In the rows, 128 means zero.
Known rows, with every step that occurs:
befev -> derem -> baneb -> zusu: [115  81 154 122 163 135 135 133 146 154 116 113 124  89 153  75 108 139
 151 145 144  88 102 151 111 128 121  85 138 188 105 152 118  76 147  90
 131  73 153 153 121 134]
baneb -> zusu -> befev: [111 108 137 125 154 121 134 115 168 114 118 105  95 107 131  94 115 156
 135 118 159 132  99 148 111 111 169  95 121 158  60 111 110 104 161 136
 134  98 167 133 114  82]
vuno -> derem -> befev -> zusu: [129 111 122 137 132 123 134 153 158 151  75  73 110  54 127 104 117 119
 109 118 132 120 121 159 106 129 127 108 143 124  97 161 108 136 133 139
 140 100 162 162  81 106]
kuroli -> vudu -> vuno: [134 154 166 130 125  75 107 163  62 159  67  90 115 123 133  95 122 121
 142 119 108 139 188 177 164 110 231  69 105 135 133 111 150 132 145 147
 103 149 116  35 114 113]
mafaf -> nuzozes -> mela: [162 135 119 114 102  92 170 138 139 151 128 133 117 125 140  98 172 177
 118 123  67 122 148 151 123 123 206 124  96 122 108 156  89 177 166 142
  98  85 134 114 126 104]
mela -> vudu -> vuno -> derem -> befev -> nuzozes: [ 99 165 135 145 112  93 123 171  90 157  63  61 121 126 131 128 141  94
 122  84 140 134 134 155 143 127 160 128 157 106 182 106 144 164 127 186
 132 131 125  91  98 101]
baneb -> nuzozes -> mafaf: [186 115 117 100  95 116 166 120 168 161 125 147  87 140 137 111 128 139
 143 116 109 133 113 156 104 116 181 145 114 131 145 148  87 123 159 147
 145  98 119  95 155 146]
vudu -> befev -> derem -> baneb -> nuzozes: [158 120 127 133 151 132 146 163 151 180 118 128 105  72 115  89  90 129
 150 140 122 126  76 171  98 133 118 127 149 169 148 135  82  99 117 124
 171 102 108 170 112 169]
vuno -> derem -> baneb -> zusu -> befev -> nuzozes: [ 72 101 138 145 162 151 148 128 196 130 104 102  77 114 145 117 102 112
 132 114 161 128  45 127  90 134 104 141 152 168  96 110  94 120 144 146
 174  65 173 175  96 111]
mela -> vudu: [143 152 138 139 106  81 153 155 106 144 101  97 133 108 151 115 156 142
 135 116 102 134 173 171 137  91 226  78 113 136 135 125 142 154 142 146
  99 121 133  86 135 114]
kuroli -> vudu -> vuno -> derem -> befev: [125 154 170 146 128 101 102 176  80 170  50  59 112  82 115  87 127 105
 137 118 121 113 171 174 161 128 177  87 134 111 143 145 144 135 130 163
 130 160 117  66  67 104]
mafaf -> nuzozes -> mela -> vudu -> vuno: [124 165 147 108  99  56 151 159  59 147 102  93 141 144 130  84 178 176
 134 101  88 122 165 168 164 147 224 110 111 110 132 122 128 186 148 167
  74 134 107  67 131  93]
nuzozes -> befev -> derem -> baneb -> zusu: [ 80  57 166 128 179 123 137 128 164 129 124 120 136 107 152  70 116 145
 165 169 162  85  86 152 117 147 111  93 151 185  55 144 106  72 166  85
 154  92 152 146 130 135]
befev -> nuzozes -> mela -> vudu -> vuno: [ 74 177 128 114  82  53 145 142  47 136  91  86 124 173 151 136 152 126
 114  88 101 155 150 154 161 134 208 120 115 117 155  72 122 199 129 181
  93 104 120  59 146 111]
nuzozes -> mela -> vudu: [121 161 130 115  80  70 165 146  85 129 115  89 131 116 156 110 162 155
 126 116  77 130 165 165 149 119 215  92  97 126 122 118 121 188 127 152
  85  98 131  88 136 114]
vudu -> vuno -> derem -> baneb -> zusu -> befev: [ 92 114 180 139 156 128 115 137 139 129  74  77  94  79 113  77  78 125
 141 117 166  99  91 147 128 152 119 114 141 159  90 134 128 103 131 142
 162 115 156 126  68 112]
derem -> baneb -> nuzozes -> mela -> vudu -> befev: [114 167 132 128 112 109 184 172 110 133 128 116 106 112 128 106 133 135
 160 122  96 132  90 189 140 146 166 143 113 149 162  93  88 163  86 175
 123 101  97 156 125 149]
kuroli -> vudu -> vuno -> derem -> befev -> zusu: [ 98 131 158 130 143  97  91 176  75 154  48  48 111  78 115  78 109 107
 125 111 151 124 139 172 153 151 152  89 145 115 113 127 141 126 116 161
 127 146 132 103  75  96]
zusu -> befev: [140 121 116 133 142 118 134 129 151 135 109 112  99 103 129 111 126 149
 107 121 125 146 131 142 113 101 187  98 126 149  87 129 116 125 152 146
 128 100 160 113 102  96]
mafaf -> nuzozes -> befev -> derem: [146  81 133 131 151  83 144 141 165 161 132 129 140 120 134  67 159 182
 141 158 128 111 125 141 105 138 165  97 154 133  62 161  83 127 198  98
 138 116 122 110 134 121]
zusu -> befev -> derem -> baneb -> nuzozes: [103  75 125 112 169 149 128 108 160 161 132 131  95  99 137  89  94 143
 125 137 156 119  57 130  85 139  84 118 169 185 117 136  97  74 143 131
 181  85 142 169 114 147]
baneb -> derem -> befev -> nuzozes -> mafaf: [131  90 101  98 160 162 167 112 178 137 115 130 107 170 161 151 166 103
 150 125 151 128 103 132 111 108 132 135 136 139 169 130 100  85 165 161
 110  57 146 142 118  78]
baneb -> nuzozes -> mela -> vudu: [107 157 130 105  74  75 167 132  96 138 134  96 112 136 152 116 149 150
 129 105  87 139 128 162 132 135 187 120 100 129 130 109 101 182 135 158
 114 107 121  94 158 135]
vuno -> derem -> befev: [158 135 132 156 115 121 141 158 165 167  78  89 111  62 134 117 134 118
 116 124 105 110 150 156 120 108 148 110 133 120 127 173 114 139 135 140
 147 109 149 126  77 112]
mafaf -> nuzozes -> mela -> vudu -> vuno -> derem: [139 176 152 123  67  43 140 168  73 157  87  66 132 108 122  77 162 172
 122  98  78 114 156 161 154 160 193 112 115  85 125 143 113 224 140 159
 100 142  99  66 104 115]
vudu -> befev -> nuzozes -> mafaf: [184 152  82 131 113 112 178 168 173 151 103 147  87 140 116 134 137 113
 145 107 114 170  97 168 104 100 204 162 131 125 159 102  71 149 130 170
 119  86 109 127 125 117]
mafaf -> nuzozes -> befev: [149  98 133 144 144  86 166 149 179 140 124 138 133 133 136  85 172 171
 145 145 112 115 143 157 120 114 210 116 122 127  76 151  97 142 197 120
 125 116 127 103 135 102]
vudu -> vuno -> derem -> baneb -> zusu: [121 122 189 147 125 114 127 152 124 152  65  80 110  79 126  87  89 109
 150 114 129  85 134 165 141 140 139 106 124 157 121 154 132 117 132 119
 149 112 147  99  92 134]
befev -> derem -> baneb: [143  95 136 131 146 127 136 141 137 176 107 126 129  84 149  98 120 132
 133 144 113  97 137 151 108 116 135  87 140 176 138 161 119 108 133 100
 133  74 144 138 112 146]
kuroli -> vudu -> befev: [168 170 136 153 136  97 140 195 109 148  90 107 103  81 110  91 130 124
 155 134  98 159 156 200 141  92 243  90 106 138 123 100 112 139 120 147
 105 138 108 100 105 109]
baneb -> derem -> sute: [157  98 162 110 116 129 143 113 151 120 134  96 127  89 177 134 136 128
 135 152 108 143 174 129 112  91 160  41 104 149  91 138 136 110 191  68
  98  81 134  92 101  87]

Rows:
[ 91  96 149 127 185 158 146 126 176 114 120 125  99 108 137  94 116 134
 150 132 162 105  87 147 117 121 140 112 131 193  87 122 120  72 139 142
 138  78 168 162  99  95]
derem -> baneb -> zusu -> befev
[145 113  90 113 137 147 167 134 179 152 103 152  97 167 145 140 162 106
 138 116 133 136 106 144 110 104 167 163 143 129 180 129  97 113 142 179
 123  69 144 132 127  91]
derem -> befev -> nuzozes -> mafaf
[ 62  91 126 124 187 163 158 117 187 112 128 132  88 151 152 126 118 116
 141 115 177 128  52 132 103 117 133 138 143 193 109  89 106  89 148 155
 145  56 171 169 119  93]
derem -> baneb -> zusu -> befev -> nuzozes
[ 66 151  96 106 113  88 157 129 106 111 126 100  99 163 155 141 164 144
 104  99 125 165 100 132 120 127 182 131 131 142 113  61 100 188 131 189
 109  82 141 123 136  92]
zusu -> befev -> nuzozes -> mela -> vudu
[103  82 128 134 145  85 152 137 151 121 109 109 120 113 138 107 122 142
 122 133 145 142 127 158 118 132 180  99 128 141  42 125 103 140 169 115
 132 106 152 120 140 113]
nuzozes -> befev -> zusu
[150  65 139 112 135  82 139 126 183 134 161 131 140 106 148  74 155 184
 138 171 122 128 121 129  92 136 150  82 159 131  49 159  99 117 215  66
 131 109 104  96 114 110]
mafaf -> nuzozes -> befev -> derem -> sute
[167  97 133 108  99 100 122 125 146 151 128 102 126  73 160 104 122 146
 114 148 101 145 151 130  97 106 148  59 135 145  94 150 127 119 170  66
 115  91 125  91 102 126]
befev -> derem -> sute
[168 174  91 128 109  98 179 184 142 132 108 132 106 150 119 128 157 124
 159 102 125 174  96 182 122 107 217 153 136 118 177  78  98 156 115 188
 101 110  95 118 140 111]
mela -> vudu -> befev -> nuzozes -> mafaf
[106  84 131 107 163 119 107 107 149 132 122  90 101  83 130  73 104 167
 127 134 167 128  77 131  96 131 123  82 148 166  46 124 101  82 160 108
 142  98 163 140 113  97]
baneb -> zusu -> befev -> derem
[ 96 165 150 101  75  54 144 132  52 145 110  82 119 145 137 109 129 145
 131  94  98 135 145 165 157 154 187 118 108 116 144  99 117 182 135 173
 117 133 103  59 148 137]
baneb -> nuzozes -> mela -> vudu -> vuno
[135 101 113 120 148 108 114 115 135 156 113  98 106  82 124  90 113 159
 106 131 133 138 112 133  94 121 139  81 154 156  80 134 104 111 153 122
 140  99 153 129 102 113]
zusu -> befev -> derem
[146 190 121 132  91  69 168 184  85 125 109  92 121  87 123 104 153 151
 136 120  78 151 143 193 151 122 221 110 103 124 125  91 100 192  99 169
  84 122 104 118 111 111]
nuzozes -> mela -> vudu -> befev
[136 172  88 138 105  88 177 165 131 146 112 114  95 119 130 144 138 126
 112 104  79 176 109 172 117 117 199 152 107 123 128  80  61 196 122 164
 118  79 123 138 118 113]
vudu -> befev -> nuzozes -> mela
[148 137 173 156 110 105 131 165 114 176  50  91 119  75 125 104  98 106
 126 116 101  94 163 161 138 130 159 107 131 140 147 166 138 143 130 132
 148 113 134  87  81 150]
vudu -> vuno -> derem -> baneb
[132 102 140 124 164 151 149 122 146 141 109  99 130 103 157 125 155 120
 141 141 132 105 158 147 128 102 142  79 115 150 130 152 130  85 163 127
 112  92 159 144  95  76]
baneb -> derem -> befev
[135 109  82 104 136 130 157 116 185 132 115 146  78 169 136 139 138 129
 122 105 147 164  83 127  97 109 176 157 142 135 131 101  84 126 156 179
 130  72 148 122 133  99]
zusu -> befev -> nuzozes -> mafaf
[145 163 175 146  96  67 106 173  69 167  50  58 109  85 125  87 111 116
 129 114  97 128 181 175 152 122 213  77 111 112 123 136 136 164 142 139
 126 158 117  34  98 128]
kuroli -> vudu -> vuno -> derem
[130  64 112  78 158 162 141 101 180 157 132 156  87 124 128  81 101 148
 145 137 163 112  38 131  83 152  83 150 177 179 132 147  82  67 137 149
 169  70 135 157 128 151]
zusu -> befev -> derem -> baneb -> nuzozes -> mafaf
[ 74 109 114 103 145 142 162 105 137 130 120 100 112 153 176 155 170 110
 119 121 117 136 122 128 127 129 123 125 116 144 135 108  95 133 154 152
 109  47 161 157 108  77]
baneb -> derem -> befev -> nuzozes -> mela
[ 88 161 111 117  89  75 172 143  96 129 123 103 121 160 170 146 174 131
 113 101  89 157 135 153 135 119 203 126 109 126 141  79 103 209 138 170
  91  80 132 100 154 113]
befev -> nuzozes -> mela -> vudu
[ 80 129  92 111 123 105 155 110 144 122 121 116  87 151 147 146 145 140
  91 104 113 167  96 122 107 127 167 146 123 139 101  80  81 176 147 171
 130  62 157 137 119  94]
zusu -> befev -> nuzozes -> mela
[161 153 132 139 145  89 111 186  94 166  95  92 109  66 108  72 119 139
 149 146 107 151 128 193 128 111 199  69 138 145 115 108 101 124 122 117
 110 140  97 110 103 128]
kuroli -> vudu -> befev -> derem
[139 174 112 120 100  64 141 173  72 146 116  77 129  69 120  79 137 168
 131 129  87 149 119 185 131 138 178  94 130 130 114 103  87 179  94 135
  96 113  99 127 115 130]
nuzozes -> mela -> vudu -> befev -> derem
[103 173 152 127  86  77 128 165  59 142  67  43 131  87 124  97 144 129
 122  99 101 103 161 163 167 159 157 111 128  99 146 138 135 186 106 180
 114 139 120  86  80 107]
nuzozes -> mela -> vudu -> vuno -> derem -> befev
[166 122  92 114 105 115 170 134 175 158 106 150  99 169 155 142 154 119
 131 107 113 148 123 141 104  97 197 151 125 125 157 120  92 142 160 155
 120  72 135  98 149 118]
befev -> nuzozes -> mafaf
[ 96  46 160 124 197 121 152 131 185 136 143 143 142 123 147  49 139 177
 178 168 162  73  74 147 108 153 115 111 159 176  60 163  99  79 185  84
 146  91 136 153 134 121]
mafaf -> nuzozes -> befev -> derem -> baneb -> zusu
[ 91 158 146 146 134 100 104 175  91 165  58  74 101 130 126 118 133  82
 129 106 131 138 141 156 146 124 174 121 144 110 169 110 128 142 135 179
 138 137 120  79  84 100]
kuroli -> vudu -> vuno -> derem -> befev -> nuzozes
[118  83 131 126 125  83 131 110 156 161 135 112 117 115 144  92 112 153
 135 149 137 130  98 151  97 140 134 110 146 142  71 137  77 121 187  97
 178 119 124 101 151 159]
baneb -> nuzozes -> befev -> derem
[125  61 142 132 181 119 154 145 171 159 133 153 146 121 137  67 158 168
 154 169 134  88 106 147 112 142 138 114 165 162  92 170  97 101 179 101
 146  96 124 145 121 131]
mafaf -> nuzozes -> befev -> derem -> baneb
[189 145 114 146 129  91 127 171 130 174  99 102 118  52 106  87 109 148
 127 133 104 149 126 178 108 107 175  89 140 140 108 131  91 129 125 112
 130 114 120 132 102 138]
vudu -> befev -> derem
[ 36 103 122 102 168 148 165 109 167 100 133 127  88 153 160 124 127 126
 122 115 146 131  47 124 112 144 124 151 128 181  95  80  89 126 137 162
 138  36 175 179 118  98]
derem -> baneb -> zusu -> befev -> nuzozes -> mela
[128 163 159 147 106  84 119 173  79 157  59  53 132  79 116  98 137 118
 129 103 128 107 166 176 156 129 161  99 141 109 161 145 154 148 117 173
 125 158 120  82  84 107]
mela -> vudu -> vuno -> derem -> befev
[ 91 154 124 133  92  93 132 144 105 159  70  70 104 121 131 133 134 103
  94  92 102 128 127 142 138 151 135 157 133  97 149 123  91 190 129 179
 147  95 136 109  86 108]
vudu -> vuno -> derem -> befev -> nuzozes -> mela
[ 78 108 117 124 162 125 138 111 176 115 127 113  83 145 145 124 126 131
 123 101 168 156  70 128  94 107 164 125 131 160  85  81  93 116 170 155
 140  81 171 140 129  80]
baneb -> zusu -> befev -> nuzozes
[124 127 146 126  80 117 173 135 151 164 110 108  89  90 153 112 110 129
 124 122  76 108 107 149 111 156 119 145 110 140 124 160  77 177 129 134
 173  75 136 135 108 177]
vuno -> derem -> baneb -> nuzozes -> mela
[131  88 133 135 131  77 127 136 145 151 114 107 134  97 142  92 130 155
 131 154 125 122 138 148 115 124 159  83 145 143  61 148  99 128 175  95
 147 112 135  98 131 140]
nuzozes -> befev -> derem
[165 165  97 125 130 111 161 190 141 141  98 140  84 149 120 113 145 109
 165 123 115 182  99 183 120 101 231 147 129 126 165  77  79 143 122 176
 102 108  97 105 131 110]
kuroli -> vudu -> befev -> nuzozes -> mafaf
[ 56 164 118 112 116  87 147 150  61 131  95  88 129 173 148 136 165 110
 117  90 126 137 136 157 161 139 179 136 134 120 181  79 130 171 112 204
  92 104 125 100 118  82]
derem -> befev -> nuzozes -> mela -> vudu -> vuno
